Each row was made from one walk, in order. Every step used is in the known rows, and no mark comes twice. Write each row's walk.
Known rows:
soge-datu-vope-naden: [-6.16  2.19 -0.55 -2.11  1.82  0.97 -0.40  1.55 -2.14  1.13  1.90 -0.46
  0.33  4.37 -3.28 -2.39  2.03 -0.26  1.55 -1.43 -0.84 -0.58 -2.59 -0.70
 -0.78 -2.65  2.91 -2.15]
bovab-soge-naden: [-1.00 -1.38  1.11 -0.79  2.25 -0.09  2.11 -1.24 -0.80  1.37  1.45  0.39
  0.15  3.09 -1.87  1.72 -0.34 -0.53  3.23  1.27 -1.31  0.47 -0.27  0.48
  0.73  2.06  0.56  0.28]
pumir-naden: [ 0.44  0.64  1.66  0.89 -0.20  0.93 -1.40  0.12 -1.42 -1.29  0.08 -2.14
 -0.17  0.90  0.07  2.14 -1.38  1.16 -1.01 -0.50 -0.46  0.55 -0.15  1.49
 -1.06  0.03  1.34 -0.74]
naden-soge-bovab: [-0.70 -1.36  3.34 -0.77  3.95 -0.50  0.68  1.43 -1.11  1.29  1.41 -0.53
 -1.09  0.41 -0.42  1.81  1.02 -1.19 -0.60  1.64  0.27 -0.17 -2.59 -0.68
  1.16  1.29  0.92  0.62]
vope-datu-soge-bovab: [-2.54  2.41  0.49  0.96  1.35 -0.38  1.48 -0.21 -3.66  2.94  1.33  0.42
 -3.35  6.21 -2.88 -0.98  0.52  0.22 -0.67  1.92  1.60  0.28 -1.65  1.48
  2.42 -0.27  3.95 -2.65]
vope-datu: [-1.61  1.76 -0.66  1.38 -0.27  0.42  0.84 -1.47 -0.59  0.67  0.14 -0.03
 -2.41  2.31 -1.14 -1.43 -1.23  0.08 -0.45  0.11  0.12  1.26  0.18  0.68
 -0.88 -2.16  1.24 -0.39]
bovab-pumir-naden-vope-datu-soge: [-1.01  0.19  3.37  2.07  1.95  0.52  0.52  1.37 -0.81  0.64 -2.00  0.27
 -4.10  6.50 -2.25  3.71 -3.15 -0.42 -1.65  0.89 -0.76  0.70 -0.39  3.76
 -0.20 -1.28  5.96  0.01]
vope-datu-pumir-bovab-soge: [ 0.75 -0.83 -0.03 -1.41  3.47  0.77  1.01 -1.55 -0.89 -1.81 -0.51 -0.39
 -3.47  4.79 -0.65  2.54 -1.69  0.20 -1.64 -0.13 -0.51  1.61  2.70  0.33
  0.32  0.00 -0.56 -1.02]
soge-naden-pumir-datu-vope: [-0.77  2.88  2.75 -0.59  4.69 -0.42  3.60 -0.72 -0.54  1.24 -1.55  2.77
 -0.66  3.59 -2.74 -0.20  1.05  0.09  0.82 -0.03 -0.37  0.95 -4.94 -2.29
  0.33 -1.37  0.83 -2.21]
pumir-naden-soge-bovab: [-0.05 -0.76  5.05  0.20  3.89  0.60 -0.73  1.44 -2.58 -0.25  1.43 -2.55
 -1.13  1.10 -0.21  4.06 -0.25 -0.11 -1.41  1.17 -0.25  0.37 -2.80  0.72
  0.24  1.21  2.45 -0.20]
vope-datu-pumir: [-0.15  0.89 -0.40 -0.82  0.19 -0.40  0.43 -2.89 -1.02 -0.35 -2.16  0.99
 -1.90  4.03 -0.72 -0.87 -1.86  0.64 -2.11 -0.50 -0.08  3.00  1.59 -1.52
 -1.73 -3.83 -0.02 -1.39]
datu-vope-naden-soge: [-3.20  0.27  0.77 -3.19  3.15 -0.32 -2.16  3.75 -0.12 -0.23  0.15 -1.75
 -1.51  3.34 -0.41  1.28  1.72 -0.83 -0.15 -0.45  0.62 -2.37 -2.26  0.31
  0.17 -0.24 -0.10  0.47]
datu-vope: [-1.85  1.16 -1.73 -1.27  0.03 -0.94 -1.16  1.42 -0.61 -0.57 -1.26  0.86
  0.22  2.03  0.07 -0.85  3.12  0.08  0.20 -0.67  0.27 -1.72 -1.28 -0.67
 -0.09 -0.98 -0.19 -1.13]
soge-datu: [-2.16  0.52  0.71  0.43  0.99  0.33  2.00 -0.95 -0.50  1.36  1.99  1.03
  0.75  1.22 -2.08 -2.38  0.18 -0.80  0.66 -0.67 -0.70  0.65 -0.45 -1.13
 -0.62 -1.92  1.98 -1.14]
pumir-bovab-soge: [ 0.91 -1.68  0.31 -0.55  3.04  1.18  0.55  1.30  0.25 -1.44  1.66 -1.32
 -1.57  0.80 -0.21  3.14  0.32 -0.54  0.39  0.27 -0.29 -1.29  1.03  1.82
  2.16  3.89 -0.40  0.32]
vope-naden-pumir-bovab-soge: [-0.16 -1.34  4.34 -2.10  7.59  2.44  1.75  1.71  0.16 -0.91  1.59 -2.49
 -2.70  1.36 -0.80  4.73 -2.32 -1.32  0.44  0.71 -1.24  0.00 -1.22  3.63
  2.25  3.73  0.25  1.51]
soge-naden-vope: [-1.11 -0.80  3.77  0.80  0.64  0.53 -0.32 -0.60  1.47  2.30  0.32  0.27
  1.37  2.11 -1.91  1.31  0.33 -1.04  2.12  2.10 -2.43  2.13 -1.98  0.05
  0.45 -1.03  2.76  1.26]
vope-datu-pumir-naden: [ 0.29  1.39  1.15  0.03 -0.17  0.66 -0.93 -3.03 -2.43 -1.57 -2.04 -1.05
 -2.03  5.01 -0.50  1.48 -3.49  1.86 -2.90 -1.00 -0.53  3.64  1.62 -0.14
 -2.67 -3.61  1.45 -2.08]
pumir-datu-soge: [ 0.82  1.61 -0.73  0.40  0.96 -0.81  1.51  0.96 -0.73  0.35  0.58  1.19
 -2.47  3.75 -2.81 -0.17  0.13  1.11 -1.48 -0.03  3.13 -1.40 -0.67  0.08
  2.49  1.23  1.95 -3.09]
datu-pumir-bovab-soge-naden-vope: [ 1.18 -3.46  4.46 -2.01  4.09  1.06 -0.28 -0.63  1.34 -0.29 -0.22  0.05
  0.26  4.80 -1.52  5.32  0.02 -1.01  0.92  1.91 -2.95  2.69  0.77 -0.32
  1.88  1.12  1.13  0.69]
soge-bovab-vope: [-2.41 -1.64  1.30  0.32  1.64  0.19  1.62 -0.68 -1.22  1.45 -1.07  0.73
  0.58  0.88 -2.69  2.58  2.48 -0.36  1.97  0.96 -3.20  0.21 -0.62 -1.13
  1.74  0.27  3.05 -0.18]
naden-vope: [-0.75 -1.52  2.40  0.72  0.18  0.33 -1.58  0.71  1.98  0.26 -0.05  0.16
  0.45  0.09 -0.60  1.18  0.36 -1.26  0.08  1.31 -1.19  0.53 -0.88  1.22
  0.33 -0.68  2.31  1.68]

Which walk is each row?
[ 1.49 -1.88  4.06 -0.21  4.32  0.13  1.21  2.30 -0.12 -1.43 -1.73 -0.48
 -2.18  0.51  0.92  5.26 -2.93 -0.47 -1.90 -0.78 -1.02 -0.56 -0.16  0.28
 -1.60  0.84  0.85  1.79] -> bovab-pumir-naden-soge
[-4.68  0.29  1.88 -3.21  4.73  0.03 -1.62  3.65 -2.83  0.82  1.29 -2.26
 -1.49  3.62 -1.40  1.84  3.06 -0.68  0.61  0.80  0.07 -1.58 -4.58 -0.50
  1.18  0.35  2.06 -0.38] -> datu-vope-naden-soge-bovab
[-2.43 -2.46  2.56 -1.85  3.33  0.67 -0.42  1.93  1.76  0.52 -0.74 -1.60
 -1.14  1.77 -2.16  4.29  0.13 -1.72  0.91 -0.11 -2.30 -1.51  0.38  0.54
  0.90  0.35  1.31  2.40] -> bovab-vope-naden-soge
[-3.22  0.72  2.67  1.70  1.81 -0.09  0.06  0.57 -1.77  3.26  1.22  0.32
 -3.05  6.49 -3.53  0.03  0.81 -1.17 -0.51  3.22  0.56  0.84 -2.47  2.66
  2.67 -1.03  6.29 -1.08] -> naden-vope-datu-soge-bovab
[ 1.02 -1.66  5.28 -2.09  4.18 -0.25 -1.04 -0.04 -3.19 -1.07 -0.64 -1.63
 -0.77  2.78  0.23  4.62 -1.11  0.65 -3.04  0.54 -0.41  2.33 -1.01 -1.46
 -0.39 -0.59  1.07 -0.91] -> datu-pumir-naden-soge-bovab
[-1.27 -0.61  1.40 -0.77  2.51  2.73 -0.86  1.61  0.90 -0.52 -0.48 -2.52
 -0.72  1.65 -2.42  4.21  0.90  0.01  1.09 -0.61 -2.96 -0.26  0.83  0.83
  2.13  1.29  1.68  0.60] -> pumir-bovab-vope-naden
[-7.10  0.09 -0.88 -2.85  3.66  0.61  0.81  1.31 -2.20  0.53  3.06 -0.64
 -0.50  5.59 -3.63 -0.85  1.87 -0.86  2.99 -0.79 -1.10 -1.71 -1.59  0.93
 -0.24 -0.21  2.94 -1.80] -> bovab-soge-datu-vope-naden
[ 1.61  1.43  0.39 -0.75  1.73  1.15  0.08 -1.53 -0.62 -1.28 -1.65 -0.26
 -2.68  3.85 -0.10  0.47 -1.25  0.75 -2.99 -0.66 -0.29  2.97  1.64 -1.12
 -0.31 -2.60 -0.67 -1.41] -> vope-datu-pumir-bovab
[-3.68 -0.18  3.12 -1.74  4.34  1.10  0.74  1.42 -0.02  1.77  3.54 -1.53
 -0.92  2.31 -2.60 -0.40 -1.03 -1.66  0.02 -0.52 -0.41 -0.25 -1.47 -0.09
 -0.53 -1.09  1.91  0.31] -> vope-naden-soge-datu
[-3.02 -1.18  0.43 -1.00  0.99  1.31 -0.39  0.16  0.22  0.50 -0.99 -1.27
 -0.06  1.88 -2.80  3.05  0.33 -0.06  2.14 -0.48 -3.01 -0.34  0.75  0.49
  0.64 -0.09  2.27  0.86] -> bovab-vope-naden
[-1.64 -2.95  3.47 -0.61  3.90 -0.65  1.55  1.07  0.12  1.69 -0.69  0.46
 -0.47  0.63 -2.08  3.86  2.43 -1.90  0.70  1.31 -2.53 -0.92 -1.20 -0.99
  1.69  0.75  2.02  1.31] -> naden-soge-bovab-vope
[-3.98  1.85 -0.88 -0.97  0.89 -0.25  0.96  0.59 -1.08  1.03  0.82  1.68
  0.83  2.99 -2.04 -3.34  3.21 -0.73  0.73 -1.25 -0.56 -1.11 -1.72 -1.60
 -0.74 -2.92  1.76 -2.20] -> soge-datu-vope
[-0.66 -0.10  4.07  0.34  5.76 -0.58  5.32 -0.21 -0.88  2.31 -1.54  2.97
 -2.33  3.69 -4.95  3.07  1.17 -0.65 -0.31  1.55 -0.58 -0.18 -3.17 -0.25
  4.62  1.11  4.36 -1.99] -> naden-pumir-datu-soge-bovab-vope
[-0.55  2.90  4.09  0.45  3.83 -0.32  4.02 -2.02 -0.49  4.26 -0.67  2.31
 -3.04  7.26 -2.48 -0.68 -2.09 -1.39 -0.20  1.98  0.41  1.63 -1.82  1.85
  1.74 -1.64  2.10 -1.04] -> vope-datu-soge-naden-pumir
[-5.11  2.08  2.94 -2.44  5.41  1.09  1.94  0.83 -1.10  1.78  0.83  0.69
 -0.24  3.70 -2.61 -1.50  0.69 -1.49  0.97 -0.78 -1.33  0.15 -3.95  0.20
 -0.45 -2.96  2.45 -1.07] -> soge-datu-vope-naden-pumir
[-3.30 -3.05  3.66 -3.61  4.65  0.27  1.27 -0.58  0.83  1.24 -0.82  0.50
 -0.04  4.59 -3.71  2.65 -0.46 -1.76 -0.36 -1.15 -3.34  1.21  1.36 -2.70
 -0.42 -3.27  1.81  0.30] -> bovab-vope-naden-soge-datu-pumir
[-1.82 -2.91  3.23  0.04  2.53  0.19  0.52 -0.61  1.20  1.72  1.49  0.40
  0.61  3.44 -2.31  3.03  0.01 -1.79  3.46  2.57 -2.64  0.82 -1.04  1.53
  1.06  1.49  2.72  1.76] -> bovab-soge-naden-vope
[-3.21 -0.78  5.10 -1.75  6.12  0.60  2.61  0.85 -1.46  3.61 -1.19  0.41
 -1.59  4.82 -4.08  4.17  0.50 -1.46  1.28  2.10 -2.08 -0.22 -2.58  2.27
  4.27  1.11  4.53 -0.04] -> datu-soge-bovab-vope-naden-pumir
[-0.53  0.72  0.37  1.62  1.20  2.01  1.22 -0.34  1.01 -0.04 -1.43 -0.32
 -2.52  2.68 -2.41  2.10  0.85 -0.59 -0.20 -0.58 -2.67  0.31  1.68  0.67
  1.24 -0.98  1.85  0.27] -> pumir-bovab-vope-datu
[ 1.87 -1.76  2.02 -2.82  3.99  0.70  1.27 -1.33 -0.81 -0.40 -0.28  0.08
 -0.17  4.45 -0.92  3.84 -0.35  0.27  0.75  0.65 -1.95  1.98  1.47 -1.47
  1.32  1.48 -1.15 -1.06] -> datu-pumir-bovab-soge-naden
[ 1.24  3.42  4.83  0.75  5.25  1.35  3.45 -0.47  0.06  3.35 -0.20  0.87
 -3.78  6.80 -2.25  0.88 -1.63 -1.33 -1.23  1.85  0.22  1.59 -1.92  2.19
  3.35 -0.22  1.63 -1.17] -> vope-datu-soge-naden-pumir-bovab
[-0.62 -0.53  3.38  0.77  3.64  1.07  2.06  0.35 -4.53 -0.45 -0.95 -0.66
 -1.07  0.85 -0.75  4.33 -1.71  1.30  0.25  0.08 -2.11  1.55 -2.11 -0.27
 -1.13  0.87  3.84 -0.76] -> soge-bovab-pumir-naden
[-0.01 -1.61  3.34 -0.59  2.26  0.04 -0.08 -1.67  0.21 -1.23 -3.74 -0.29
 -2.73  5.21 -1.58  4.80 -2.14 -0.30 -3.15 -0.90 -2.39  1.93  2.77 -0.51
 -1.75 -3.35  1.67  0.41] -> bovab-vope-datu-pumir-naden-soge
[ 0.70 -0.57  1.96  0.57  1.90  0.86  1.37  0.62 -1.67 -1.44 -2.14 -0.33
 -1.11  0.43  0.29  3.94 -2.88  1.01 -0.56 -1.09 -1.54  0.72  0.10  0.32
 -1.92  0.33  1.86  0.21] -> bovab-pumir-naden
[ 0.02 -1.04  2.89 -0.09  6.89 -0.59  4.83  1.58 -1.84  0.23 -0.30  1.58
 -3.37  0.23 -2.36  3.01 -0.89 -0.10 -0.83  0.32  0.06  0.21 -3.72 -2.77
  0.35  1.62  2.40 -0.39] -> naden-soge-bovab-pumir-datu
[-1.99  0.77  1.53  1.57  0.04 -0.30 -0.75  0.81  0.85  2.01  0.18  0.60
 -3.05  6.04 -2.37 -0.15 -0.31 -1.47 -1.11  2.02  0.95  0.00 -0.28  3.29
  1.74 -1.58  4.17 -0.22] -> naden-vope-datu-soge
